Every row comes from one small tree of marks. Brackets hold a mark, then the marks that hang from it, in the order of their numbers. Every link used is in the known rows. Which tree was each row made from?
Known rows
{q162 {q323 {q958 q671}} {q836 q173}}: [ 46  44 -36  -5 -16  12  11  12  -8  16  -2  16  -8  17  -4  -3   8 -24]
{q671 {q958 {q323 q162}}}: [ 32   0  10  -1  -6  -1 -11   7 -29 -11   9   3  18   9  26  -5  -7  -6]
{q162 {q323 q301 q958} {q836 q173}}: [ 37  38 -12 -15 -29   6  -7   0  -5  22  -7   8 -23  14  -8 -13 -15 -28]
{q162 {q323 q301 {q958 q671}} {q836 q173}}: [ 33  29 -28 -20 -24   6  -6   8  -1  24  -1   6 -16   8 -11 -13  -4 -28]
{q671 {q958 q323}}: [ 38 -10  14 -15 -18   3 -14  17 -35 -12  -4   7  14  15  29   8  -4  -1]
{q162 {q323 q958}}: [ 41  34 -23   5 -29  13   6   1 -16   0  -8  -1  -8  30 -11  10 -12 -49]
{q323 q301 q958}: [ 14 -12   2   0 -48 -19 -12 -19  10  13   9 -19 -11   2 -16   3 -16 -43]
{q671 {q958 {q323 q301}}}: [ 28 -22  21 -26 -23  -1 -28  15 -29  -5  -3  -1   9   9  23   1 -14  -4]
{q836 {q162 {q323 q958}} q173}: [ 20  -2  17  -9  -2  -8  -3   9 -32   2  -9   8   4   8 -30  -6  -8   1]
{q836 q173}: [ 22 -19  17  18 -12 -34  -5  22  -7  -3 -14  34   9   4 -20  15   2  13]
{q946 q301}: [ 42 -25  -2  22 -44 -12  18  31 -15  -1  -1  26   3  21  -5  29  15   5]
{q78 q958}: [ 41 -35  26  19 -19   2  24  21 -13 -13 -14  20  25   4   7  25  27  -6]
{q836 {q162 q323} q173}: [ 13 -18  24 -10   3  -8  -5  30 -38  -1 -19  26  11  11 -28   5  -2  21]
{q836 q162}: [  1 -42  25   2 -22  -7   7  22 -29   3  -2  13  20  11  -8  26  15  13]
{q323 {q162 {q836 q173}} q301}: [  2  -7  11  19 -17 -28  -8   1  12  22  14  17   1 -10  -9 -15  -4  -1]
{q958 q323}: [ 23 -12  15 -11 -19 -15 -15  20 -26 -15  -7  14  18  24   3  32   2   5]
{q671 {q958 {q323 q162 q301}}}: [ 22 -13  17 -13 -13  -5 -25   4 -22  -4  10  -6  12   2  20 -14 -16 -10]
{q671 {q958 {q323 {q162 q836} q301}}}: [ 26  -2  14 -15 -16   3 -18   4 -22   4  13  -1   9   4  32 -14  -9  -6]
{q78 {q958 {q323 q301} q671}}: [ 28 -53  20 -23 -11  -4  -5  30 -13 -15  -5   3  35  -3   3  18  25   2]

Which tree is each row?
[  8  -3  21 -12  -9 -27 -26   5  -8   3  10  11  11   3  -1  -3  -8  11] -> {q958 {q323 {q162 {q836 q173}} q301}}
[ 10 -14  23 -21  -8 -12 -17   6 -25   8  -8   0  -2   1 -35 -13 -18  -2] -> {q836 {q162 {q323 q301 q958}} q173}
[  7   8 -23  13 -19 -28  -4 -23  28  28  37 -12  -2 -21 -16 -31   0 -31] -> {q323 {q162 {q836 q173}} q301 {q958 q671}}
[  8 -13  10 -20 -27   9  -7   4 -28  10  -2 -13   0  15 -20   1 -11 -23] -> {q836 {q162 {q323 q301 q958}}}
[  5 -19  -4 -25 -23   8  -6  10 -24  12   4 -14   6  11 -23   1  -3 -23] -> {q836 {q162 {q323 q301 {q958 q671}}}}
[ 27 -33  38  -3  -6  -8  -4   8 -14 -17   1   1  29  -3   4   4   9  -4] -> {q78 {q958 {q323 q162 q301}}}
[  2 -16 -12 -20 -11 -16 -19  18  -3   8  23   1  23   1   2   3  12   1] -> {q958 {q323 {q162 q836} q301} q671}
[ 41  32 -10   0 -15  12   7  30 -21  11 -20  40  -6  26   2  10   5   0] -> {q162 q323 {q836 q173}}
[ 17  -9   2 -13   1  -8  -3  16 -28   3  -4   7  10   4 -32  -6   1   1] -> {q836 {q162 {q323 {q958 q671}}} q173}
[ -3 -28  -8 -16  -7 -26 -27  17  -3  -2  20  -4  27   0 -13   4   2  -4] -> {q958 {q323 q162 q301} q671}
[  3 -15  19  -8 -14 -25 -29   3 -10  -6  10  -1  15   8  -7   4 -14  -5] -> {q958 {q323 q162 q301}}
[ 31 -23  42  -5   1 -11  -2  10 -12 -10   0  13  26  -8   9  -4  13  11] -> {q78 {q958 {q323 {q162 {q836 q173}} q301}}}
[  5 -41  -4 -33 -20 -20 -31  30 -10  -3   3   1  23   8  -9  22   6   3] -> {q958 {q323 q301} q671}
[  3 -16  -6 -20  -2 -27 -25  18  -1   7  20   7  22  -5  -6  -4   9  12] -> {q958 {q323 {q162 {q836 q173}} q301} q671}
[  6   8 -30  12 -31 -14   4 -24  26  30  42 -21  -1 -12  -6 -21   5 -45] -> {q323 {q162 q836} q301 {q958 q671}}
[  4 -30  30 -21  -4 -13 -19  27 -32   5 -18  18   6   5 -33  -3 -12  18] -> {q836 {q162 {q323 q301}} q173}
[ 27  -3  20 -15  -6  -8 -24   5 -21   3   9   6   9  -3  25 -21 -12   5] -> {q671 {q958 {q323 {q162 {q836 q173}} q301}}}
[ 20  12   7   3 -10 -10  -4   8 -17  -4  13  15  18  18  15  14   9   4] -> {q958 {q323 {q162 q836}}}
[ 18  12   1  36  -8 -20  13   5   3  11  14  30   9   0   0  -2  12   4] -> {q323 {q162 {q836 q173}}}
[ 32  30 -39 -20 -39  23   2   7  -3  26   5  -5 -14  19   1  -1   0 -45] -> {q162 {q323 q301 {q958 q671}} q836}
[ 10 -13 -17  -1   1 -20 -11  21 -11 -10  19   6  34   8  -6  13  15   0] -> {q958 {q323 q162} q671}
